Each row comes from the steps of one path. Every step used is in the known rows, and no mark comes twice. Write the path behind each row, first mark first.
(in the rows, 128 means zero)
Known rows:
zekif/bulas: [123 143 138 135 132 171 127 132 163 122 108 129 128 130 134 129 116  96
  90 134 134 136 140]
detig/bulas/zekif/banef/dubugi: [151 185 198 173 116 147 128 172 191 143  73 152 138 117 193 112 121 106
 173 122  94 130 158]
lerikeb/bulas/zekif/banef/dubugi: [136 158 193 175 124 137 120 145 175 158 136 155 127  96 196 116 127 103
  95 105  91 133 150]
zekif/bulas/detig/rober/bizaf: [115 173 195 122 104 145 118 132 182 212 171 118  76 134 108 138 128  98
  75 179 139 118 138]
bulas/detig/rober/bizaf: [120 157 184 113 103 104 120 132 149 218 192 121  78 135 103 136 140 128
 112 174 135 110 126]
banef/dubugi: [124 162 171 168 131 133 126 120 124 126 113 130 126 118 148 132 140 129
 119 125 123 120 146]
zekif/banef/dubugi: [130 160 206 162 133 174 116 128 152 132  94 153 124 125 158 118 125 130
 117 118  85 125 149]
bizaf/bulas/zekif: [138 142 115 139 112  57 137 180 141 154 115 113 142 121 161 119 148 166
  95 105 136 129 138]
lerikeb/bulas: [122 119 124 130 125 121 127 101 137 126 159 129 120 106 131 129 129 100
 101 142 125 137 139]
bizaf/bulas/zekif/banef/dubugi: [141 172 194 173 116 104 126 178 168 158  83 136 139 115 191 110 144 166
  85  92  93 127 157]
detig/bulas/bizaf: [111 153 124 146 113 106 132 135 140 133  88 133 131 135 104 156 123 102
 175 160 144 155 154]
bulas/bizaf: [ 99 133 124 149 124 101 125 135 115 147 116 136 132 133 107 157 128 126
 122 123 149 147 134]
pabeb/rober/bizaf/bulas/zekif/banef: [143 114 174 107  94 106 128 196 175 162 100 134  39 153 148  88 129 170
 102 141 134 109 128]
rober/detig: [137 127 138  93 117 127 123 130 122 112 118 131  92 135 129 111 140 121
 132 175 144 118 125]
detig/rober/bizaf: [148 150 188  98 107 133 122 130 155 168 156 127  78 132  95 137 135 132
 122 190 152 112 140]
detig/rober/bizaf/bulas: [148 157 184  97  99  94 123 135 159 171 137 106  78 130  94 131 155 169
  83 194 142 114 156]
dubugi/bulas/bizaf: [102 132 129 141 127  99 129 120 115 149 124 135 137 135 110 125 130 168
 123 133 144 152 178]
lerikeb/bulas/bizaf: [ 93 121 120 149 124  94 127 107 126 148 147 138 122 112 108 159 129  98
  97 140 144 156 146]
dubugi/banef: [135 118 155 128 127 125 122 120 121 137 130 134 134 134 135  61 131 120
 126 141 135 128 161]
detig/rober/lerikeb/bulas/zekif/banef: [146 144 196 132  99 126 114 145 201 231 181 139  75  59 171 155 107 100
 102 108 110 151 152]
banef/dubugi/bulas: [127 162 177 163 134 134 127 107 125 126 121 127 134 119 155  97 143 168
 119 132 117 125 186]
detig/rober: [150 160 159 122 112 128 123 114 156 179 152 119 106 126 132 152 139 129
 118 161 115 137 140]
banef/dubugi/bulas/detig/rober: [119 205 203 172 113 101 116  91 144 226 182 113 108 119 166 121 156 165
  97 148  90 131 187]
bizaf/bulas/detig: [ 96 145 120 143 112  60 130 134 123 179 147 106 126 128 132 123 150 160
  80 117 103 128 131]
detig/bulas: [139 148 128 126 119 134 135 125 155 114 101 125 130 129 129 126 122 104
 180 160 123 134 149]
zekif/bulas/bizaf: [ 98 147 132 154 125 146 128 139 151 146  98 134 127 135 112 158 115  96
  85 131 153 156 147]

Which path is each row?
[130 160 212 154 131 174 118 115 152 134  99 152 133 123 162  86 127 169
 115 125  81 128 190]
zekif/banef/dubugi/bulas
[146 133 155 132 119 134 123 179 168 160 115 155 140 126 173 111 115 129
 129  93 103 129 122]
bulas/zekif/banef
[ 94 130 148 119 105  67 130 148 124 166 147 113  98 135  94 111 147 164
  87 146 139 104 131]
rober/bizaf/bulas/detig
[144 140 149 131 111  95 129 185 173 163  96 135 141 124 168 107 133 167
  91  95  96 132 140]
bizaf/bulas/zekif/banef
[113 150 182 116  98  99 119 102 158 217 223 121  70 113 106 138 140  99
  84 189 129 120 137]
lerikeb/bulas/detig/rober/bizaf
[162 184 210 137 104 149 124 176 184 126  63 158 102 126 194  96 135 100
 176 168 110 123 152]
rober/detig/bulas/zekif/banef/dubugi
[118 176 151 136 100  58 123 119 152 229 170  98 106 126 138 149 161 161
  68 149  92 138 144]
bizaf/bulas/detig/rober
[ 97 171 173 179 126 106 125 109 116 174 157 120 130 121 161  99 147 164
 111 115 101 125 176]
banef/dubugi/bulas/detig
[103 162 207 176 126 147 118 120 140 156  90 158 133 128 141 115 127 167
 110 123 100 149 197]
zekif/banef/dubugi/bulas/bizaf
[108 156 167 141 102  93 117 120 143 248 198 108  71  85 131 172 123 123
 118 114 122 137 135]
bulas/detig/rober/lerikeb
[101 168 209 172 125 144 117 114 148 185 136 149 129 127 172  87 130 163
 106 108  63 127 177]
zekif/banef/dubugi/bulas/detig
[106 161 163 140  95  55 121 125 146 251 180  88  71  83 128 169 140 160
  78 119 113 139 153]
bizaf/bulas/detig/rober/lerikeb
[146 131 160 126 120 134 126 166 168 162 121 154 147 128 178  77 117 168
 127 100 100 134 162]
dubugi/bulas/zekif/banef
[116 183 166 145 109 141 117 121 181 225 170 117 102 129 146 151 131  94
  68 152 105 144 140]
zekif/bulas/detig/rober
[108  95 132 132 112 125 127 105 139 157 173 111  12  85 138 145 107  99
 119 124 150 139 136]
pabeb/rober/lerikeb/bulas
[136 148 171 126 107 125 120 121 150 200 162 113  70  82 124 171 118 129
 127 128 140 139 146]
detig/rober/lerikeb
[ 97 117 145 119  95  71 132 146 130 178 154 102  26 158 111 107 148 163
  90 162 140 104 118]
pabeb/rober/bizaf/bulas/detig
[139 115 135  92 108 133 124 129 128 121 120 122  18 159 144 108 142 122
 136 189 146 121 111]
pabeb/rober/detig
[ 96 150 132 152 124 141 125 133 157 170 146 123 124 133 140 129 120  92
  80 120 115 135 130]
zekif/bulas/detig
[148 144 140  91 108 135 131 130 147  98  92 129  92 136 131 109 135  99
 183 206 139 126 141]
rober/detig/bulas
[142 144 161 138 102  85 122 140 170 221 199 114  75  55 163 168 122 102
 105 114 146 147 150]
detig/rober/lerikeb/bulas/zekif
[124 111 163 138 114 124 123 156 173 179 157 148  96  62 167 132  95 100
 114  73 124 141 140]
rober/lerikeb/bulas/zekif/banef
[101 144 162 146 104  90 119  98 148 220 182 120  64  68 104 203 120  99
  97 140 155 167 164]
detig/rober/lerikeb/bulas/bizaf
[112 161 152 140 105  91 118  87 158 229 222 114  94 107 142 151 142  95
  77 161  94 146 138]
lerikeb/bulas/detig/rober
[120 168 157 137 106  98 119 116 148 230 190 113 106 128 139 153 144 122
 105 148  98 136 127]
bulas/detig/rober
[ 78 116 133 150 115  88 125 106 127 195 206 116  82  65 129 148 113  96
 103  93 130 136 133]
rober/lerikeb/bulas/detig
